Known rows, with every step that occurs:
nafat -> bamaz -> zome -> sulap: [ 2.60 -0.13  1.75  1.30  1.37  2.28 -1.31  0.95 -0.33  0.53 -1.44  0.43
  1.12 -1.39  1.09  0.25 -2.04  1.78 -1.26  1.50  1.58 -1.45  2.90 -0.93
  0.62 -2.46]
vaki -> nafat -> bukuz -> zome -> fanu -> pozo: [ 0.24  0.83  2.77  1.61 -1.86 -0.88 -1.89  3.41  1.36 -3.05 -2.91 -2.65
  0.00 -0.94  1.61  1.93  2.39 -0.41  1.80  0.49 -2.85  0.07  4.17  0.64
  1.43 -2.67]
bamaz -> zome -> vaki -> nafat: [ 2.11 -0.76  2.14  1.86 -0.97  1.04 -1.16  1.43  0.83  0.23  0.02  0.54
 -1.09 -1.68  1.70  1.24 -1.43 -1.73 -0.77 -0.83 -2.05  0.04  1.24 -1.04
 -1.31 -1.53]
fanu -> pozo: [ 0.93  0.10  0.38  0.00 -0.42 -0.47  0.10  1.04  0.24 -0.03 -0.80 -1.66
  0.17  0.24  0.09  0.71  1.23  2.03  0.93  0.06 -0.01  0.20  0.15 -0.90
  0.79  1.45]
bamaz -> pozo -> fanu -> zome -> vaki: [ 2.10 -1.52 -0.61  0.91 -0.81 -0.37 -1.96  0.36  1.63  2.30  0.74 -1.50
  0.60  1.64  0.68  2.15  1.29  3.56  2.85  1.41 -0.58 -4.38  0.51  0.55
 -0.43  0.10]
bamaz -> nafat -> sulap: [ 1.42  0.48 -0.13  1.24 -0.19  0.61  1.65  1.10  0.45 -1.39 -0.63  0.61
  0.73 -1.20  0.02  0.27  0.07  0.71 -0.08  0.07 -1.24  1.40 -0.52 -1.08
 -1.33 -0.53]
bukuz -> zome -> vaki -> nafat -> sulap: [ 0.77  2.36  2.50  1.59 -3.15  0.41  0.88  2.61  1.42 -2.94 -3.58  0.05
  1.46 -1.60  2.09 -0.12  1.22 -0.82  2.54  0.92 -2.71  0.71  2.61  2.68
 -0.03 -1.50]
zome -> vaki: [ 0.56  1.09  1.07  0.02 -1.08  0.47 -0.70 -0.21  0.51  0.04 -0.71  0.49
  0.78 -0.27  1.70 -0.46 -0.83  0.34  1.80  0.18  0.17 -1.20 -0.16  1.43
 -0.56 -1.00]
fanu -> zome -> vaki -> nafat -> sulap: [ 1.18  1.52  1.46  1.24 -2.56  0.71  0.48  2.31  3.01 -1.76 -2.89 -1.68
  1.65 -0.61  0.79 -0.95  2.12  3.27  2.35  1.48 -3.12  0.77  4.30  2.32
  0.60 -1.29]
vaki -> nafat -> bamaz -> zome -> fanu -> pozo: [ 2.86 -0.99  2.43  2.44 -0.09 -0.01 -2.82  3.23  0.88  0.19 -1.31 -2.90
 -0.83 -1.45  0.17  1.79 -0.33  1.92 -0.87  1.05 -0.21 -0.54  3.17 -1.78
  1.09 -1.40]
fanu -> pozo -> bamaz -> zome -> vaki -> nafat: [ 3.01 -1.49  1.89  0.99 -0.94  0.70 -0.67  2.23  0.84  1.28 -1.85 -2.26
 -0.53 -1.09  0.72  2.16  0.51  1.68  0.63 -0.52 -1.51 -1.36  0.78 -1.64
 -1.92  1.69]
bukuz -> zome: [-0.01  0.71  0.81  0.57 -0.75 -0.32  0.86  0.56 -0.24 -0.66 -1.43  0.38
  0.52 -0.80  1.01  0.79  0.40 -1.67  1.41  1.21 -0.21 -0.17  1.06  1.26
  0.51  0.52]
vaki -> nafat -> bukuz -> zome -> fanu -> pozo -> bamaz: [ 0.24 -0.10  2.11  0.81 -1.32 -0.80 -1.52  3.27  1.22 -1.99 -4.01 -3.71
  0.44 -0.53  0.55  2.18  3.07  1.06  2.31  0.78 -2.26 -1.68  3.63  0.92
  0.02 -1.10]
vaki -> nafat -> bamaz -> zome: [ 0.91 -1.25  0.80  2.46  0.69  0.81 -1.28  2.30  0.22  0.08 -1.02 -0.36
 -1.45 -1.28 -0.21  0.58 -0.63  0.28 -2.64  0.98 -0.94  0.66  2.95 -2.02
  1.43 -1.15]
dovif -> pozo: [-0.21  0.51  0.98  0.94 -0.24 -1.67 -0.06 -0.55 -0.24 -1.11  0.14 -1.05
  1.48 -1.00  0.03  2.21  0.73  1.14 -0.57 -1.64 -0.88  0.12  0.34  0.35
 -0.34  1.42]
pozo -> bamaz -> nafat -> bukuz: [-0.37 -1.27 -1.06  0.38  1.21  0.69  0.20  0.78  0.14 -0.47 -1.34 -0.09
  0.12 -0.13 -0.16  0.86  0.91  1.53 -0.14  0.07 -1.27 -0.94  0.15 -1.83
 -1.33 -0.90]
bukuz -> zome -> fanu -> pozo -> vaki -> nafat -> bamaz: [ 1.48 -0.08  1.30  2.25 -2.96 -0.53 -1.42  5.30  1.13 -0.81 -5.24 -3.14
  0.49 -0.58  2.05  2.79  2.11  2.37  3.56  1.26 -0.75 -2.76  2.85  1.13
  1.68 -0.35]
nafat -> bukuz: [-1.59  0.46  0.08  0.57  0.62  0.41 -0.81  0.55  0.17 -1.63 -0.81  0.46
  0.08  0.29 -0.10 -0.72  0.92  1.38  0.14  0.98 -0.86  1.07  2.37 -0.42
  1.44 -2.05]
nafat -> sulap: [ 0.16  1.25  0.38  0.64 -0.14  0.45  1.08  0.75  0.48 -1.55 -0.99  0.06
  1.15 -0.30 -0.94 -1.07  0.88  2.00  0.58  1.27 -0.24  1.65  1.31  0.21
  0.25 -0.12]
dovif -> pozo -> fanu -> zome: [ 0.77 -0.53 -0.56  1.49  0.28 -1.68  0.85  0.21  1.60  0.79  0.28 -3.15
  1.85  0.71 -0.66  3.14  2.83  3.11  1.45  0.35 -2.26 -1.72  1.61  0.64
 -0.08  2.66]
vaki -> nafat -> bamaz: [-0.62 -0.16 -0.04  1.02 -0.30  0.02 -1.29  2.22  0.58 -0.86 -2.19 -1.27
 -0.65 -0.16 -0.01 -0.48  0.77  0.79 -1.37  0.41 -0.99 -0.19  1.78  0.19
  1.91 -1.39]
dovif -> pozo -> vaki -> nafat -> bukuz: [-1.54 -0.59  0.21  2.50 -1.68 -0.75 -0.79  3.13  0.68 -2.91 -2.45 -1.21
  0.49 -0.41  0.85  3.43  2.96  2.49  0.08 -2.54 -4.42  0.37  2.68 -1.07
  0.23 -0.74]
pozo -> dovif: [ 0.13 -0.32 -2.43  0.60 -0.97  0.69  0.07  0.51 -0.28  0.28  0.00 -0.13
 -0.12  1.55 -0.95  1.18  0.90  0.17  1.05  0.76 -0.66 -2.21 -0.25 -1.15
 -1.38  0.74]
fanu -> pozo -> vaki -> nafat -> bamaz -> zome: [ 2.08 -2.15  0.10  2.94 -0.92  0.95 -0.63  5.15  0.44  0.68 -3.12 -1.73
 -1.14 -0.65  0.46  2.50  1.11  3.99  0.20  0.75 -1.11 -0.38  2.67 -3.49
  1.63  1.11]

Rows:
[ 1.47 -2.49 -1.63  0.94  0.16 -0.91 -1.22  0.50  1.11  2.14  1.53 -1.98
 -0.17  1.97 -1.09  2.51  2.12  3.05  1.04  1.18 -0.82 -3.15  0.61 -0.98
  0.21  1.09]	bamaz -> pozo -> fanu -> zome
[-0.03  1.57  1.79  1.48 -2.18  0.23 -0.91  2.58  0.93 -1.48 -4.21 -0.44
  0.69 -1.25  2.72 -0.04  0.40 -0.32  2.06  1.77 -0.96 -1.52  2.86  2.89
  1.92 -2.00]	bukuz -> zome -> vaki -> nafat -> bamaz
[ 0.88 -1.05 -1.61  0.61  0.38  0.01  0.84  0.76  1.83  1.89  0.18 -2.03
  0.36  1.65 -0.74  1.12  2.01  2.11  2.09  2.07 -1.43 -1.84  1.26  0.33
  0.30  1.24]	pozo -> fanu -> zome
[ 0.44  0.76  0.63  1.31 -1.66  0.51 -1.30  2.34  2.52 -0.05 -3.49 -2.03
  1.04 -0.26  1.34 -1.00  1.33  3.68  1.79  2.33 -1.53 -1.58  4.44  2.40
  2.52 -1.77]	fanu -> zome -> vaki -> nafat -> bamaz
[ 2.04 -2.00  1.73  3.16 -1.18  0.83 -2.36  4.78  1.20 -0.77 -1.75 -1.78
 -1.26 -0.71  1.00  3.28  1.18  2.43  1.03 -0.42 -2.68 -0.16  3.71 -3.41
 -0.21 -2.14]	bamaz -> zome -> fanu -> pozo -> vaki -> nafat -> bukuz
[ 0.97 -1.19 -0.26  0.58  0.42 -1.44  1.01 -0.47 -0.38  0.05 -0.35 -1.60
  1.47 -1.34 -0.08  3.85  0.70  1.06 -0.88 -2.37 -1.21 -1.87 -2.07 -0.87
 -3.07  2.65]	dovif -> pozo -> bamaz -> nafat
[ 1.35 -0.48 -0.75  0.40  0.31  0.66  2.12  0.90  0.31 -0.35 -1.63 -0.40
  1.19 -0.79 -1.05  0.55  0.80  2.13  0.38  0.42 -0.59 -0.32 -0.98 -0.89
 -2.53  1.22]	pozo -> bamaz -> nafat -> sulap
[ 0.21  0.45  0.77  0.80 -0.60  0.84  0.33  1.12  0.47 -0.99 -3.54  0.81
  1.40 -1.29  2.52  1.35  0.57  0.35  3.15  1.46 -1.16 -2.40  1.00  0.75
 -1.26 -1.54]	pozo -> bamaz -> nafat -> bukuz -> zome -> vaki
[ 2.13 -1.63 -0.80 -0.36  0.02 -0.25  1.10  1.17  0.18  1.15 -1.24 -2.20
  0.22 -0.18  0.02  2.30  1.31  2.03  0.70 -0.82 -0.38 -1.78 -2.12 -2.01
 -1.95  2.77]	fanu -> pozo -> bamaz -> nafat
[ 2.49 -1.92  1.51  0.64  1.45  0.44 -1.31 -0.32 -0.07  2.23  0.56 -0.97
 -0.02 -1.14 -1.02  1.81 -1.70  0.58 -0.16  0.75  1.42 -2.12  0.64 -1.00
 -2.92  0.22]	pozo -> bamaz -> zome -> fanu
[ 0.02 -1.66 -0.25  1.32 -0.50 -0.80 -3.35  2.04 -0.13 -0.57 -0.68 -1.11
 -1.33  0.19 -0.35  1.14  0.78  1.87 -2.37 -0.39 -0.47 -1.47  1.15 -1.12
  1.82 -1.62]	vaki -> nafat -> bamaz -> pozo
[ 2.56 -2.06 -0.59  1.31 -0.40  0.49 -2.93  2.93  1.90  0.77 -1.33 -3.31
  0.48  1.61  0.52  2.38  2.08  3.78 -0.34  0.50 -1.81 -5.04  2.80  0.31
  1.04 -2.53]	vaki -> nafat -> bamaz -> pozo -> fanu -> zome -> sulap
[ 1.05 -1.44 -0.48  0.98 -2.72 -0.09  0.13  4.19  0.88 -0.31 -2.63 -2.26
 -0.88  0.44  0.92  2.50  2.58  1.99  1.46 -1.89 -2.65 -0.72  0.26 -1.56
 -0.06  1.48]	fanu -> pozo -> vaki -> nafat
[ 0.33 -0.35 -0.34  1.31  0.43 -1.65  0.36 -0.08  0.26  0.18  1.00 -1.77
  1.00  0.47 -0.30  3.37  1.30  0.79  0.35 -1.19 -1.60 -1.54 -1.17  0.05
 -1.24  2.00]	dovif -> pozo -> fanu
[ 0.69 -3.05 -1.01  1.36 -2.33 -0.53 -2.07  2.85  0.00  0.02 -0.29 -0.42
 -1.63  0.54  0.49  3.27  1.32  1.01 -0.54 -2.72 -2.18 -2.14 -0.71 -2.02
 -0.87 -0.23]	bamaz -> pozo -> vaki -> nafat
[ 2.57 -1.48 -0.80  0.88  0.61  0.65 -2.63  1.40  1.15  1.73 -1.13 -2.42
  1.58  1.74  0.24  1.73  1.42  5.56  1.04  2.17  0.64 -5.43  2.44  0.43
  1.36 -1.65]	nafat -> bamaz -> pozo -> fanu -> zome -> sulap
[ 3.13 -1.39  0.46 -0.20 -0.13 -0.61 -0.45  1.01  0.55  1.28 -0.87 -2.98
  0.55 -0.51  0.33  2.76  0.38  1.56  1.43 -0.87  0.31 -3.27 -2.06 -0.96
 -2.99  1.09]	zome -> fanu -> pozo -> bamaz -> nafat
[-1.67  0.46  1.07  1.59 -1.08  0.06 -0.42  2.68  0.66 -3.19 -2.59 -0.14
 -0.50 -0.73  1.23  0.72  2.09 -2.00  0.23  0.49 -3.44  1.26  3.86  0.43
  1.74 -2.51]	vaki -> nafat -> bukuz -> zome
[ 0.07 -1.80  1.19  2.60 -2.74 -0.73 -3.76  3.89  0.45 -2.06 -2.13 -0.56
 -0.82 -0.36  1.79  3.94  1.69  0.31  1.71 -0.75 -2.45 -2.70  2.96 -0.45
 -0.06 -3.59]	bamaz -> pozo -> vaki -> nafat -> bukuz -> zome -> fanu
[ 0.76  1.65  1.68  1.04 -2.44  0.73 -0.08  2.05  1.65 -2.31 -2.07 -0.25
  0.81 -0.94  1.12 -0.93  0.71  0.79  1.13 -0.23 -2.48  0.85  1.54  1.61
 -0.61 -2.04]	zome -> vaki -> nafat -> sulap
[ 0.28 -0.68  2.55  2.45 -0.02 -0.07 -1.62  1.19  0.62 -1.37 -1.65 -1.18
  0.79 -2.08  0.68  3.00  0.84  2.27 -0.73 -1.21 -3.13 -0.37  3.46 -1.13
 -1.55 -0.63]	dovif -> pozo -> bamaz -> zome -> vaki -> nafat -> bukuz
[-0.03 -1.06 -0.41  0.88  0.48 -0.70 -2.94  0.44 -0.89  0.26 -0.35 -0.28
 -0.22  0.33 -0.59  0.46  0.08  3.52 -1.06  1.37  1.82 -1.93  0.73 -1.00
  2.05 -0.81]	nafat -> bamaz -> pozo
[ 1.03 -1.48 -0.44  1.76 -1.02 -0.31 -3.74  2.32  0.90  0.73 -0.57 -1.33
 -1.05  1.27  0.95  1.74  0.69  1.90  0.50  0.15 -0.87 -4.42 -0.46  0.18
  0.44 -1.97]	zome -> vaki -> nafat -> bamaz -> pozo -> fanu
[ 1.49 -0.98 -0.88  1.48 -0.19 -0.26 -2.88  1.11  1.66  2.26 -0.93 -1.78
  0.95  1.64  0.40  1.14  1.39  6.06  2.81  3.51  0.80 -4.97  1.91  0.91
  1.87 -0.54]	nafat -> bamaz -> pozo -> fanu -> zome -> vaki
[ 1.71 -0.30  0.85  2.48 -2.07  0.07 -0.40  4.08  0.72 -1.45 -3.43 -0.95
  0.89 -1.05  3.00  3.80  1.65  1.58  4.26  0.67 -1.51 -1.94  1.76 -1.04
 -0.32 -1.49]	bamaz -> nafat -> bukuz -> zome -> fanu -> pozo -> vaki
[-0.64  1.29  2.12  1.24 -0.34 -0.29 -1.65  0.94  0.48 -2.13 -1.76 -0.01
  0.97 -0.91  1.32  0.59  0.46 -0.65  2.23  2.07 -0.45 -0.60  3.62  1.64
  0.73 -3.44]	nafat -> bukuz -> zome -> fanu
[ 1.17  0.23  1.53  1.54 -3.06  1.44 -0.22  5.43  1.08 -3.08 -5.65 -1.56
  1.21 -0.27  3.48  2.89  3.20  1.60  2.94 -0.84 -3.67 -1.53  3.97  0.02
  0.80 -2.32]	fanu -> pozo -> vaki -> nafat -> bukuz -> zome -> sulap
[ 2.31  0.51  2.46  2.46 -1.29  1.52  0.01  2.17  1.20 -1.30 -1.00  0.65
  0.01 -2.01  0.84  0.12 -0.65  0.29 -0.09  0.38 -2.34  1.67  2.55 -0.69
 -1.21 -1.71]	bamaz -> zome -> vaki -> nafat -> sulap
[ 3.24  0.54  1.71  0.99 -1.17 -0.46  1.33  2.29  0.71 -0.98 -3.31 -2.67
  2.31 -1.77  0.42  2.46  1.58  1.97  3.36  1.64 -0.24 -1.73  0.30  0.59
 -2.37  1.36]	bukuz -> zome -> fanu -> pozo -> bamaz -> nafat -> sulap
[ 0.92 -1.76  0.77  3.94 -0.52 -0.24 -0.81  3.45  0.00 -0.32 -2.15 -1.06
  0.10 -1.81  0.47  4.08  0.59  3.06 -1.28 -0.90 -1.93 -0.38  2.90 -2.25
  0.52  1.16]	dovif -> pozo -> vaki -> nafat -> bamaz -> zome
[ 2.42  0.11  0.56  0.90 -0.17 -0.39  0.42  0.24  1.77  0.35 -0.54 -3.19
  3.30  0.43  0.92  3.47  2.05  2.97  1.52 -0.68 -2.19 -3.44  1.89  1.68
 -1.11  0.47]	dovif -> pozo -> fanu -> zome -> sulap
[ 1.02 -1.03 -1.85  2.20 -2.89  0.28 -3.46  2.60  1.43  0.39 -2.15 -2.10
  0.16  1.62  0.12  1.74  2.26  4.89  1.78  2.35 -1.62 -5.13  3.69 -0.14
  0.95 -1.16]	fanu -> zome -> vaki -> nafat -> bamaz -> pozo -> dovif
